Each row comes from the steps of one path. Every step used is in the known rows, and no mark comes twice. Write the path behind each row, first mark first.
Known rows:
subur-kuro-detaz-pipaf: 1.40,-0.55,0.43,-0.36,-1.40,-1.57,-1.24,-0.19,0.11,2.54,1.83,2.43,-2.60,2.07,1.31,1.16,1.25,2.74
rekev-movel-kuro: -4.43,1.21,1.38,-0.31,-1.61,-1.41,-0.74,1.11,-0.12,-0.99,6.06,-1.56,1.19,-2.14,-4.29,-1.53,-2.83,0.03
movel-kuro-rekev-subur: -0.71,1.20,0.41,0.55,-1.89,0.88,3.15,0.33,-1.36,-1.07,-3.94,1.61,-0.82,1.88,-0.33,-0.07,-0.43,-1.76
detaz-rekev-movel-kuro-subur: 0.18,1.67,1.16,-1.66,1.49,-2.78,0.44,-1.22,-0.46,-2.73,1.75,-0.29,0.93,-2.81,-2.37,-0.95,-3.60,-1.25
pipaf-detaz: 0.66,0.79,1.08,1.95,-2.05,-1.84,-1.90,-1.43,1.66,2.13,-1.50,-2.16,0.08,0.81,2.11,0.64,0.67,2.51
kuro-detaz: 2.53,0.69,2.19,0.02,0.26,-1.70,0.26,4.06,0.45,2.31,-2.54,3.65,-1.12,1.23,2.22,-1.95,-1.67,2.29
pipaf-kuro: -1.28,-2.89,1.89,0.24,-2.56,2.41,0.07,0.97,1.42,-1.18,1.72,0.55,-0.15,-0.99,0.33,0.62,-2.85,0.34
rekev-movel-kuro-subur: 0.04,2.12,2.38,-1.52,1.26,-2.96,0.17,-0.76,-0.56,-3.80,1.98,-0.07,1.05,-2.01,-2.15,-1.41,-3.91,-1.23
pipaf-rekev: -0.01,-1.98,-2.14,0.35,-1.21,1.62,-3.14,1.25,-0.41,1.82,-2.92,-2.44,-1.20,-1.10,0.19,0.63,1.38,-0.49
pipaf-rekev-subur: 1.13,0.08,0.22,-1.86,-2.60,0.64,-0.77,0.21,-0.18,-0.84,-6.69,-1.56,-0.23,-0.37,0.90,0.43,2.34,-1.84
rekev-movel: 0.31,2.77,-0.52,0.94,-0.57,-0.28,-3.09,0.45,0.63,-0.79,3.42,-1.02,3.13,-1.72,-1.74,-2.62,-0.16,-1.11
rekev-subur-kuro-movel: -0.80,1.85,0.96,-1.15,4.35,-1.75,-0.54,-0.32,0.14,-4.33,-0.63,-0.80,1.54,1.15,-1.13,-2.17,-1.31,-0.55
pipaf-detaz-kuro-subur: 1.95,0.02,1.70,-1.17,2.81,-1.78,0.86,-3.55,1.50,-2.08,-0.67,-0.83,0.94,0.41,1.48,1.11,1.39,0.46
detaz-pipaf-kuro: -0.55,-2.89,0.49,0.26,-4.57,1.72,-1.36,-1.90,1.32,0.29,3.10,0.64,-1.70,-0.28,-0.15,2.11,-1.52,0.99
subur-kuro-rekev-movel: -0.38,1.86,-2.04,2.33,1.89,2.07,-0.52,0.47,-1.41,0.16,3.98,-0.96,2.90,0.07,-0.50,-2.15,0.47,-1.12
detaz-pipaf-rekev: 0.83,-1.88,-3.54,0.35,-3.16,0.93,-4.57,-1.49,-0.44,3.34,-1.51,-2.47,-2.76,-0.34,-0.27,2.09,2.65,0.12
subur-kuro: -2.95,-2.26,1.62,-0.16,2.23,1.54,0.52,2.62,0.05,-2.67,3.37,0.53,0.47,0.15,0.57,0.86,0.57,0.12
pipaf-rekev-subur-kuro: -2.06,-2.11,1.68,-2.56,0.96,1.80,1.01,1.50,-0.64,-2.69,-1.27,-1.98,0.59,-0.12,1.60,1.32,2.81,-0.75
movel-kuro-rekev: -2.57,-0.33,-1.93,3.83,-0.22,1.87,2.32,1.41,-2.11,1.53,1.05,1.99,-2.05,2.01,-1.50,-0.13,-2.56,-0.37

Write each row's path:
1.52,-0.41,1.27,-1.34,3.47,-0.72,1.07,-1.97,1.15,-3.54,0.15,1.27,0.62,0.05,0.27,0.65,0.72,-1.19	detaz-kuro-subur
1.92,2.27,-1.94,0.06,0.46,-0.92,-1.56,0.69,0.63,3.09,1.78,-0.75,2.56,-2.72,-0.80,-2.53,-0.10,0.34	kuro-detaz-rekev-movel
-0.18,-1.00,-0.97,-0.43,0.13,-1.36,1.57,2.21,0.39,4.43,-0.53,1.60,-1.73,-1.63,-0.68,0.19,-1.81,1.86	movel-kuro-detaz-rekev
-0.27,0.66,2.64,-1.25,1.11,-2.69,0.95,-0.17,-0.47,-3.89,0.28,1.41,-0.67,-1.13,-1.52,-0.25,-4.20,-0.95	movel-kuro-subur
0.49,1.47,0.98,-1.96,0.16,-2.87,-1.14,-2.30,-1.06,-2.21,1.60,-1.64,0.10,-2.07,-2.17,-0.43,-2.49,-0.76	detaz-pipaf-rekev-movel-kuro-subur
-0.39,-0.99,-2.82,3.85,1.56,2.80,2.06,-2.05,-0.05,3.26,0.12,-0.09,-0.47,3.47,1.49,1.28,3.02,0.93	pipaf-detaz-kuro-rekev
1.61,1.52,-0.46,1.24,-1.34,1.51,2.16,0.15,-1.02,-1.00,-5.65,2.38,-0.43,2.36,1.11,-0.28,0.83,-2.24	kuro-rekev-subur
-1.65,-1.56,1.49,-1.97,1.09,0.65,2.21,0.02,0.30,-1.39,-0.69,-1.58,0.98,-0.31,1.75,1.88,2.64,0.26	pipaf-detaz-rekev-subur-kuro
-2.13,-1.26,2.89,-1.99,1.18,1.15,1.89,1.80,-0.03,-3.94,0.13,0.21,0.99,0.50,1.25,0.85,1.77,-0.78	rekev-subur-kuro
2.08,-0.77,-1.88,0.29,0.59,-0.69,0.71,2.07,0.73,4.56,-2.36,2.43,-1.24,-1.21,0.79,0.04,-0.65,1.38	kuro-detaz-rekev
0.41,1.55,-1.90,2.58,-0.42,2.51,-0.69,-0.34,-0.76,0.89,3.17,-0.95,2.56,-0.50,-0.62,-2.28,-1.19,-0.94	pipaf-kuro-rekev-movel
-1.21,-1.38,-2.02,3.56,2.63,3.58,2.34,1.87,-2.05,0.40,0.82,2.00,-0.84,2.73,1.26,0.45,0.08,-0.55	subur-kuro-rekev
2.76,0.48,-0.38,0.52,-2.90,-2.09,-2.24,-0.49,0.48,3.51,0.21,3.11,-3.08,1.98,0.68,0.67,0.56,2.41	kuro-detaz-pipaf
-0.36,1.25,-0.56,-1.50,3.26,-1.64,-1.78,-1.91,-0.39,-2.62,-1.00,-2.34,0.54,1.14,-1.06,-1.13,0.07,-0.15	detaz-pipaf-rekev-subur-kuro-movel
0.72,-1.83,-1.13,-0.63,2.14,-0.09,1.71,2.52,0.38,3.68,-0.67,1.63,-0.74,-1.17,1.32,0.53,0.08,1.79	subur-kuro-detaz-rekev
-1.74,-1.74,0.52,0.25,0.68,0.27,0.34,-2.82,2.92,1.50,2.33,-2.57,0.90,1.32,1.02,2.06,4.86,2.24	pipaf-detaz-kuro
0.96,0.17,0.56,-2.81,-3.90,-0.96,-0.46,-0.84,-0.59,1.16,-5.35,-1.49,-1.82,0.30,0.53,0.98,2.16,-0.05	movel-kuro-detaz-pipaf-rekev-subur
0.64,1.91,-2.98,0.80,-0.04,0.02,-2.43,-0.46,0.76,1.47,3.06,-1.60,2.79,-3.25,-2.20,-1.62,0.38,-1.15	detaz-rekev-movel
1.37,0.16,-0.31,0.62,-3.31,2.18,2.22,-1.58,-0.74,-0.40,-4.14,1.68,-1.02,2.08,1.35,0.83,0.48,-1.46	detaz-pipaf-kuro-rekev-subur
